Every row comes from one small tree of marks. The marks that hang from a mark follow it in brackets, in alphabetical order. Every link used is in the known rows. Which tree was each row made from?
Known rows
H(V(K(W) R)): [ 0.81  1.23  2.94 -0.83 -2.44 -1.62 -1.90  4.09 -0.05 -2.73  0.30  1.97
  0.65  3.57  1.48  0.34 -5.02  1.32  1.46  3.28]
V(H K R): [-0.59  1.52  2.24  0.67  1.31 -1.01  0.81  3.20  0.86 -1.92  1.08  1.94
  1.24  0.69  2.97  2.57 -0.76 -2.08  0.09  1.50]
K(N V(R) W(T)): [ 4.92  0.02  3.71  1.25 -4.06  0.52 -1.90  3.56 -0.70 -0.71  1.85  2.04
 -6.48  1.76 -2.48  0.53 -5.61  1.87 -2.51  2.23]
K(N): [ 0.33  0.14  1.67  1.24 -1.00  1.61  1.34  1.57 -0.99 -0.78 -0.37  1.03
 -3.88  2.49 -1.13 -0.25 -1.41  0.15 -1.70  0.15]
W(K T(A)): [ 2.59  2.29  2.03  2.09 -1.86  3.02 -0.96 -1.11 -1.41  0.92  2.41  0.11
  0.44 -2.17 -0.17 -0.68 -0.39  3.05 -3.23 -0.43]
K(V W): [ 3.81 -0.85 -1.34  0.00 -2.04 -1.86 -1.93  1.46 -0.94 -0.66  0.43 -1.63
 -2.70  1.93 -2.04  0.31 -4.40  2.15  0.07 -0.38]
N(K(V W)): [ 6.52 -1.96 -1.51  0.33 -1.51  0.29 -1.51  2.80 -1.39 -1.29  1.39 -0.32
 -1.95  3.15 -2.58 -1.11 -7.23  4.40  1.05  0.23]
H(V(K(W(T)))): [ 2.56  1.33  2.49 -1.77 -2.38 -1.34 -2.48  2.98  0.45 -3.52  1.59  1.20
 -2.16  1.31  0.82 -0.19 -4.87  3.53 -0.10  3.10]
K(N W): [ 2.42  0.69  1.43  1.03 -3.28  1.19 -0.51  2.57 -0.35 -0.89 -0.86 -1.57
 -4.72  3.21 -1.26 -0.92 -3.25  2.43 -1.25 -1.28]
V(K(W(T))): [ 2.08  1.67  2.02 -0.52 -2.52 -1.08 -2.85  2.17  1.83 -1.07  0.77 -1.16
 -2.40 -0.39  1.65  0.06 -2.03  2.63 -0.66  0.61]
K(N V(H R) W): [ 4.75  0.35  1.95  1.44 -1.91  0.02 -0.24  4.50 -1.12 -2.49  1.24  0.40
 -5.47  3.68 -1.84  1.82 -6.20  0.89 -2.07  0.40]
K(W): [ 2.12  0.55 -0.47 -0.19 -2.20 -0.47 -1.90  1.07  0.40 -0.08 -0.38 -2.35
 -1.06  0.73  0.16 -0.62 -1.82  2.38  0.26 -1.11]
R(V): [-0.15 -1.50 -0.13 -0.21 -0.44  0.12 -1.38  0.58 -0.74 -0.55 -2.38  2.91
 -1.23 -0.53 -2.47  0.16 -0.09  0.97 -1.28 -0.14]
N(K(V)): [ 4.57 -2.79 -1.05  0.57  0.78  0.79  0.44  1.81 -1.88 -1.05  1.74  2.39
 -1.07  2.32 -2.74 -0.20 -5.63  1.99  0.65  1.33]
V(K(N) R): [-1.52  1.12  4.18  2.13 -1.71  0.67  1.29  4.06 -0.10 -1.00 -0.23  3.78
 -2.23  3.70  0.82  1.01 -1.69 -1.90 -0.71  1.85]
H(V(K R)): [-1.28  0.53  3.24 -0.49 -0.12 -1.21  0.27  2.83 -0.54 -2.64  0.84  4.78
  1.54  2.73  1.18  0.90 -3.09 -1.06  1.12  4.27]
H(V(R)): [ 0.10 -0.04  2.33 -0.86 -0.26 -0.05 -0.06  1.52 -0.99 -1.52  1.03  4.21
  1.57  1.55 -0.25  0.12 -2.66 -0.02  0.90  3.55]
N(K(V W(T))): [ 7.85 -1.60  0.16 -0.17 -1.71  0.94 -2.66  2.45 -0.36 -1.08  3.01  0.52
 -3.49  0.50 -2.55 -1.31 -7.71  5.30 -0.17  1.16]
H(V(K)): [-0.91  0.08  1.53 -0.98  0.22 -1.49  0.35  2.18 -0.80 -3.67  0.44  2.69
  0.38  2.96  0.36  0.65 -3.06  0.17  0.70  2.80]
T(A): [-0.84  1.74  0.50  1.96 -0.87  0.71  0.71  1.10 -0.43  0.72  0.67 -3.36
  1.83  0.24  0.56 -0.49 -1.37  0.75 -1.08 -0.01]
K(V(R) W(T)): [ 4.56 -0.25  2.10 -0.02 -2.85 -0.92 -3.15  1.75  0.11  0.17  2.07  0.97
 -2.79 -0.89 -1.23  0.48 -4.49  1.96 -0.95  2.06]
N(K): [ 2.77 -1.10  0.06  0.23  0.52  2.28  0.40  1.55 -0.54 -0.59  1.12  1.44
  0.46  1.32 -0.64 -1.44 -2.91  2.14  1.16  0.57]

Which tree is each row?
[ 4.83 -0.60 -1.04  1.24  1.20  0.23  0.03 -0.70 -2.82 -2.04  2.08  2.90
 -1.66  0.79 -2.18  2.35 -2.21  0.83 -2.11 -1.16] => W(K(V(H)))
[ 0.88  1.38  2.14  1.30 -3.46 -0.13 -0.56  4.13  0.10 -2.01 -0.97 -1.11
 -4.78  4.58  0.27  0.01 -3.58  1.56 -0.87 -0.76] => V(K(N W))
[-0.24 -0.24  0.69  0.13  0.85 -1.31 -0.50  3.16 -0.05 -3.23 -1.38  2.72
 -1.32  0.53 -0.41  2.61 -0.92  0.14 -1.74 -0.15] => R(V(H K))
[ 1.76  0.39  0.18 -0.14 -1.37 -1.56 -2.40  4.24  0.34 -3.07 -1.90  0.10
 -2.70  1.24 -0.29  1.84 -2.79  2.79 -1.24 -1.20] => R(V(H K(W)))
[ 1.61  1.15  2.70 -0.09 -2.95 -0.47 -0.13  4.68 -1.28 -4.43 -0.24  1.00
 -4.62  6.24 -0.62 -0.02 -6.02  2.53 -0.55  1.96] => H(V(K(N W)))
[ 1.54  3.65  4.30  2.61 -4.73  1.23 -0.66  4.99  0.33 -1.45  1.25 -3.59
 -4.39  2.43  0.91 -0.63 -4.46  3.42 -3.23  0.67] => V(K(N W(T(A))))
[ 5.30 -0.66  2.45  2.02 -2.17  2.77 -0.37 -0.48 -3.11 -1.36  2.33  5.09
 -6.65  0.84 -4.24  0.45 -2.99  2.19 -4.24  0.25] => W(K(N V) T)
[ 4.83  1.22  2.42  2.55 -4.30  1.08 -0.72  3.61 -1.26 -0.74  2.26 -3.38
 -5.89  2.34 -2.76 -0.60 -6.83  3.96 -4.11  0.90] => K(N V W(T(A)))
[ 2.29  0.49  2.11  0.87 -2.41 -0.06 -1.21  5.68 -0.36 -4.12 -2.24  1.15
 -6.42  3.67 -1.71  1.57 -3.87  2.78 -2.96 -0.93] => R(V(H K(N W)))
[ 5.07 -0.56  0.20 -0.46 -2.46 -1.23 -3.13  1.07  0.10 -0.63  2.00 -1.14
 -4.02 -0.58 -1.81  0.17 -4.57  3.14 -1.41  0.76] => K(V W(T))
[ 4.08 -1.09  0.64  2.57 -1.68  1.93  0.83 -0.29 -3.92 -1.46  0.61  4.45
 -5.27  3.26 -4.40  0.69 -2.80  1.03 -2.91 -0.81] => W(K(N V))
[ 2.19  0.21  3.77  0.70 -4.43  0.73 -2.94  4.42  0.22 -2.75 -1.89  2.40
 -7.45  1.57 -2.33  0.01 -3.52  3.84 -3.57  0.30] => R(V(K(N W(T))))
[ 2.76 -0.41  2.36  1.79  0.22  0.43  1.83  3.74 -1.76 -2.40  1.83  3.10
 -4.38  2.97 -1.94  2.31 -4.27 -1.27 -2.29  1.57] => K(N V(H R))
[ 7.55 -0.99  0.16  0.72 -0.04  0.58 -1.06  4.61 -0.86 -1.97  2.75  0.93
 -0.96  2.54 -1.13  0.69 -7.96  3.14  0.90  1.08] => N(K(V(H R) W))
[ 0.23  1.47  2.51  1.40  0.44  0.23  2.34  4.05 -0.33 -3.72  0.37  1.08
 -4.17  3.45  0.88  2.01 -1.96 -0.90 -2.11 -0.03] => V(H K(N))
[ 4.18 -0.75  0.68  1.38 -3.30 -0.22 -0.62  2.80 -1.75 -1.64  0.16 -0.81
 -6.51  4.34 -3.32  0.17 -5.83  2.43 -1.52 -0.61] => K(N V W)
[ 3.97 -2.15  0.74  1.02  0.55  1.00  0.31  2.44 -1.64 -0.27  2.25  4.27
  0.31  2.09 -2.05 -0.09 -5.84  0.77  1.04  2.63] => N(K(V(R)))
[ 6.84  0.27  1.86  0.51 -1.69  0.43 -0.86  3.64 -0.70 -3.13  2.33 -0.96
 -7.94  1.54 -2.49  1.13 -5.84  3.06 -3.72  0.23] => K(N V(H) W(T))
[ 1.73  2.15  3.85  1.64 -2.29  0.17  0.02  5.99  0.30 -2.82  0.29  0.24
 -3.56  4.06  1.56  1.64 -4.05  0.25 -1.16  0.38] => V(H K(N W) R)
[ 5.95  0.30  1.85 -0.03 -1.00 -1.00 -2.68  2.89  0.44 -1.34  3.18  0.18
 -3.12 -1.05 -0.39  1.91 -4.91  1.78 -1.74  1.59] => K(V(H R) W(T))
[ 2.50 -0.62  0.50  0.63  1.28 -1.21  0.41  2.18 -0.98 -1.51  2.19  1.98
 -0.53  0.50 -0.68  2.66 -3.23 -1.51 -0.45  1.51] => K(V(H R))
[ 4.57  0.87  2.77  3.92 -2.96  3.12  0.54  0.62 -3.55 -0.53  2.82  1.72
 -4.91  1.49 -3.62  0.11 -4.12  2.84 -5.33  0.37] => W(K(N V) T(A))
[ 0.20 -0.15  2.15  1.32 -0.07  0.44  0.72  4.74 -1.00 -4.17 -1.66  3.94
 -5.30  2.82 -1.67  2.10 -2.01  0.47 -3.28 -0.07] => R(V(H K(N)))
[ 5.02 -0.23  2.30  2.79 -0.34  2.22  1.10  1.58 -3.34 -2.12  1.90  5.63
 -3.95  2.99 -2.73  2.49 -3.39 -0.09 -3.32  0.02] => W(K(N V(H R)))
[ 3.44 -0.83  2.37  2.89 -2.14  2.20  0.63  0.73 -3.53 -0.48  0.81  6.37
 -3.98  3.19 -3.47  1.07 -3.04  0.02 -2.33  0.49] => W(K(N V(R)))
